Each row was made from one path, in order. Every step used is in the known rows, and no mark comes twice. Write each row's path.
Known rows:
vibon lefan nere: [-0.330 -0.737  0.489  0.264  0.146 -0.618 -0.654  0.054  0.296  1.147
 -1.977  2.455 -0.085 -1.999  0.740  2.014  0.747  0.078]
vibon lefan nere vuveb reteg selab: [-0.713 -0.445  2.409  0.111 -0.302  1.316  0.657  0.772  1.137  4.456
 -0.250  0.238 -0.441  0.163  1.155  0.425 -0.440 -0.026]
selab kuzu lefan: [-1.493 -2.291 -0.243  1.581 -0.055 -1.135 -2.211  1.152  1.477 -2.667
  0.976 -0.189  0.074 -0.733 -0.306 -2.713 -0.676 -1.345]
nere vuveb reteg selab kuzu: [-1.049 -0.219  3.652  1.272 -1.213  0.680  0.631  0.924  1.457  1.854
  0.732 -0.148  0.154  0.394  0.743 -3.175 -1.868 -0.423]
kuzu lefan nere vuveb reteg selab: [-1.090 -0.941  1.363  0.065  0.165  0.822  0.148  0.995  1.944  3.379
  0.982 -0.874 -0.768 -0.085  1.100 -0.080 -0.124 -0.416]
reteg vuveb selab: [-1.310 -1.195  1.543  0.551 -1.459 -0.171 -0.887 -0.603  2.065 -0.627
  1.668  0.752 -1.577  0.478 -0.579 -1.513  1.285 -1.157]
lefan kuzu: [-1.314 -0.490 -0.406 -0.651 -0.407  0.345  0.863  0.683  2.269  0.375
 -0.758  2.708 -1.256  0.356  2.160  0.565 -2.835 -0.784]
vibon lefan nere vuveb selab: [-1.474  0.109  2.089  0.252 -0.443  0.358  0.944 -0.876  1.295  1.579
 -0.351  0.016 -0.093 -1.843  0.983  1.312  1.845 -0.950]
nere vuveb: [-2.221 -0.979  1.161  1.478  2.352  1.130  1.693  1.119  1.126 -0.011
  0.057 -0.841  0.003 -0.250  1.257 -0.144 -2.708 -0.467]
vuveb reteg selab: [-1.102 -0.870  2.824  1.175 -1.359  0.762  0.589  1.430  1.952  3.042
  1.409  1.126 -1.163  1.363  1.511 -1.206 -2.100  0.351]
selab reteg: [-0.479 -1.564  1.191  1.812 -0.347  0.170  1.649  2.614  1.020 -0.911
 -2.534  1.833  0.452  1.066  1.856 -1.577 -2.315 -0.714]
lefan nere vuveb: [-1.415 -0.125  0.894  0.383  2.316  0.429  1.568  0.319  1.102  1.070
 -1.040 -0.615 -0.102 -2.003  1.283  1.467 -0.745 -0.107]
reteg vuveb selab kuzu lefan: [-1.263 -2.174 -0.072  0.776 -1.215 -1.187 -3.154 -0.004  1.996 -2.708
  1.821 -0.579 -0.470 -0.503 -1.403 -3.467  1.792 -2.157]
selab vibon lefan kuzu: [-1.151 -1.414 -2.008 -0.398 -0.590  0.537 -0.361  0.898  0.721  1.873
 -2.231  3.513 -1.267  1.681  0.542 -0.076 -2.111 -1.104]
reteg selab kuzu lefan nere: [-0.080 -1.308  0.327 -0.090 -0.641 -0.997 -1.625  0.135  1.635 -0.781
  0.324  0.822 -0.948 -2.566 -0.357 -0.729  1.205 -0.029]
lefan nere vuveb selab: [-1.720  0.400  2.385  0.326 -0.217  0.173  1.665 -0.783  1.855  1.396
  0.433 -0.414 -0.463 -1.883  1.367  0.930  1.267 -0.691]
lefan nere vuveb selab kuzu: [-1.271  0.737  3.319  0.737 -1.216 -0.342  0.841 -0.774  1.564  0.177
  0.082 -0.189  0.413 -2.035  0.553 -1.684  0.904 -0.951]
kuzu lefan nere: [-0.888 -1.265 -1.112  0.192  0.773 -1.424 -1.506  0.402  1.572 -0.536
 -0.344  0.639 -0.658 -2.463  0.493  1.309  1.032 -0.435]
vuveb selab reteg: [-0.704 -0.888  2.358  1.559 -2.166  0.061  1.822  1.625  1.706 -0.366
 -1.679  1.644  0.226  0.846  1.967 -1.608 -0.413 -1.254]
vibon lefan kuzu: [-0.951 -1.008 -0.911 -0.812 -0.826  0.723 -0.155  0.438  1.252  0.963
 -1.829  3.342 -0.569  0.594  1.718  1.031 -1.964 -1.152]
kuzu lefan nere vuveb selab: [-1.825 -0.281  1.214  0.139  0.054 -0.181  0.468 -0.642  2.107  0.628
  0.764 -1.154 -0.439 -2.031  0.952  0.744  2.069 -1.301]
kuzu lefan nere vuveb: [-1.611 -0.971 -0.542  0.119  2.653  0.028  0.107  0.492  1.279  0.359
 -0.598 -1.524  0.020 -2.216  0.722  1.251  0.285 -0.881]
vibon lefan nere vuveb: [-1.171 -0.564  0.610  0.213  2.034  0.586  0.725  0.255  0.320  1.543
 -1.990 -0.013  0.369 -1.799  0.792  1.768 -0.018 -0.465]

Write each row's path:
[-1.804  0.440  1.190  0.430  1.037 -0.959 -0.422  0.784  1.590  3.659
 -1.089 -1.796  1.735 -1.078  1.916  0.054  0.746 -2.051] -> selab kuzu lefan nere vuveb reteg
[-1.019  0.282  3.043  0.627 -1.405 -0.220  0.167 -0.930  0.910  0.480
 -0.632  0.209  0.786 -1.928  0.199 -1.404  1.458 -1.191] -> vibon lefan nere vuveb selab kuzu
[-0.870 -1.193  0.158  0.321  1.570  1.353  0.908  0.533  0.043  2.443
 -1.434  0.256 -0.930 -0.743 -0.499  0.527 -0.309  0.191] -> reteg selab vibon lefan nere vuveb
[-0.340 -0.700  0.692 -0.119 -0.962 -1.364 -1.693  0.262  1.781  1.451
  0.081  0.381 -0.245 -2.057  0.400 -0.539  1.733 -0.698] -> vuveb reteg selab kuzu lefan nere
[-1.762 -1.536  0.746  1.745  0.227  1.145  1.160  1.959  0.924  4.110
  0.422  0.199 -1.782  2.565 -0.251 -2.476 -2.634  0.078] -> nere vuveb reteg selab vibon
[-0.656 -0.857  1.049  0.589 -0.647  0.033  1.303  1.205  1.797  0.176
 -2.127 -0.433  0.646 -0.731  1.517 -0.691  1.663 -1.950] -> kuzu lefan nere vuveb selab reteg
[-0.895 -2.817 -0.197  1.753 -0.509  1.149 -0.630  1.474 -0.357  1.161
 -0.446  2.636 -1.726  1.878 -1.371 -1.948 -1.891  0.394] -> reteg selab vibon lefan
[-1.421 -1.469  0.716  1.924 -0.764  0.505  0.568  2.103  1.068  3.697
  0.614  1.372 -2.109  2.685 -0.255 -2.624 -2.607  0.342] -> vuveb reteg selab vibon
[-1.895 -1.660  0.668  1.231 -0.328 -0.607 -1.464  0.239  1.877 -1.924
  1.498 -1.554  0.300 -1.085 -0.185 -2.665  0.816 -2.034] -> nere vuveb selab kuzu lefan
[-1.681  0.179  3.480  1.470 -1.273  0.052  0.929 -0.303  1.622 -0.462
  0.743 -0.386  0.462 -0.814  0.496 -2.690 -0.442 -1.089] -> nere vuveb selab kuzu
[-0.306 -0.559  1.947  0.495 -1.097  0.558  1.734  0.928  0.933  1.138
 -3.297  0.796  1.029 -0.381  1.710 -0.217  1.338 -1.600] -> vibon lefan nere vuveb selab reteg
[-1.313 -0.793  0.138  0.297  2.076 -0.191 -0.179  0.301  1.229 -0.128
 -0.626 -1.555  0.326 -2.495  0.392  0.025  0.452 -1.061] -> selab kuzu lefan nere vuveb
[-0.620 -0.577  0.478  0.037 -1.109 -1.862 -1.691 -0.556  1.802 -0.588
  0.053  0.421 -0.235 -3.024  0.052 -0.296  2.581 -0.988] -> vuveb selab kuzu lefan nere
[-1.121 -2.108  0.252  1.657 -0.827  0.744 -0.739  1.621 -0.150  3.353
 -0.749  2.214 -1.069  2.340 -0.592 -1.683 -1.442 -0.228] -> vuveb reteg selab vibon lefan
[-2.121 -1.316 -0.840  1.073  0.425 -0.286  0.134  0.451  1.212  1.627
  0.239 -0.617 -1.465 -0.131 -0.882 -1.180  0.948 -1.007] -> kuzu lefan nere vuveb selab vibon
[-1.395 -1.946  0.830  0.979 -0.149 -0.008 -1.567  1.254  1.880  0.075
  1.435 -1.544  0.091 -0.067 -0.056 -2.975 -0.446 -1.534] -> nere vuveb reteg selab kuzu lefan
[-0.620 -0.995 -0.239  0.254  0.041 -1.731 -1.749  0.144  1.425 -1.157
 -0.478  0.605 -0.040 -2.762  0.081 -0.136  1.404 -0.681] -> selab kuzu lefan nere
[-0.325 -1.065 -0.236 -0.533 -0.892 -1.813 -2.817 -0.805  1.896 -0.966
  0.189  0.237 -0.694 -2.544 -1.053 -0.935  3.541 -1.433] -> reteg vuveb selab kuzu lefan nere
[-1.454 -2.080  0.289  1.524  0.121  1.318 -0.173  1.581 -0.231  3.715
 -0.981  0.999 -0.779  2.186 -0.600 -1.533 -1.418 -0.517] -> nere vuveb reteg selab vibon lefan
[-0.290 -1.263 -0.683 -0.101 -0.597 -0.773 -1.658 -0.525  0.192  1.961
 -1.695  2.260 -1.331 -0.640 -1.513  0.222  2.654 -0.600] -> reteg vuveb selab vibon lefan nere
[-1.880  0.140  0.774  0.664  1.207 -0.335  0.363  1.216  0.484  5.887
 -2.368 -0.484  1.091  0.342  1.596  0.905  0.112 -1.601] -> selab vibon lefan nere vuveb reteg
[-1.471 -0.749  2.767  0.894 -0.098  1.579  1.403  1.390  1.743  3.437
  1.259 -0.356 -0.786  1.203  1.569 -1.030 -2.213 -0.080] -> nere vuveb reteg selab
[-0.681 -0.744 -0.057  0.447 -0.822 -0.724 -0.667 -0.159  0.290  2.190
 -1.857  2.392 -0.965 -1.218 -0.379  0.936  1.744 -0.119] -> vuveb selab vibon lefan nere
[-1.298 -2.336 -0.668  1.274 -0.882  0.141 -1.798  0.336 -0.086  1.051
 -0.652  1.984 -1.288  1.803 -1.956 -1.960  0.744 -1.155] -> reteg vuveb selab vibon lefan
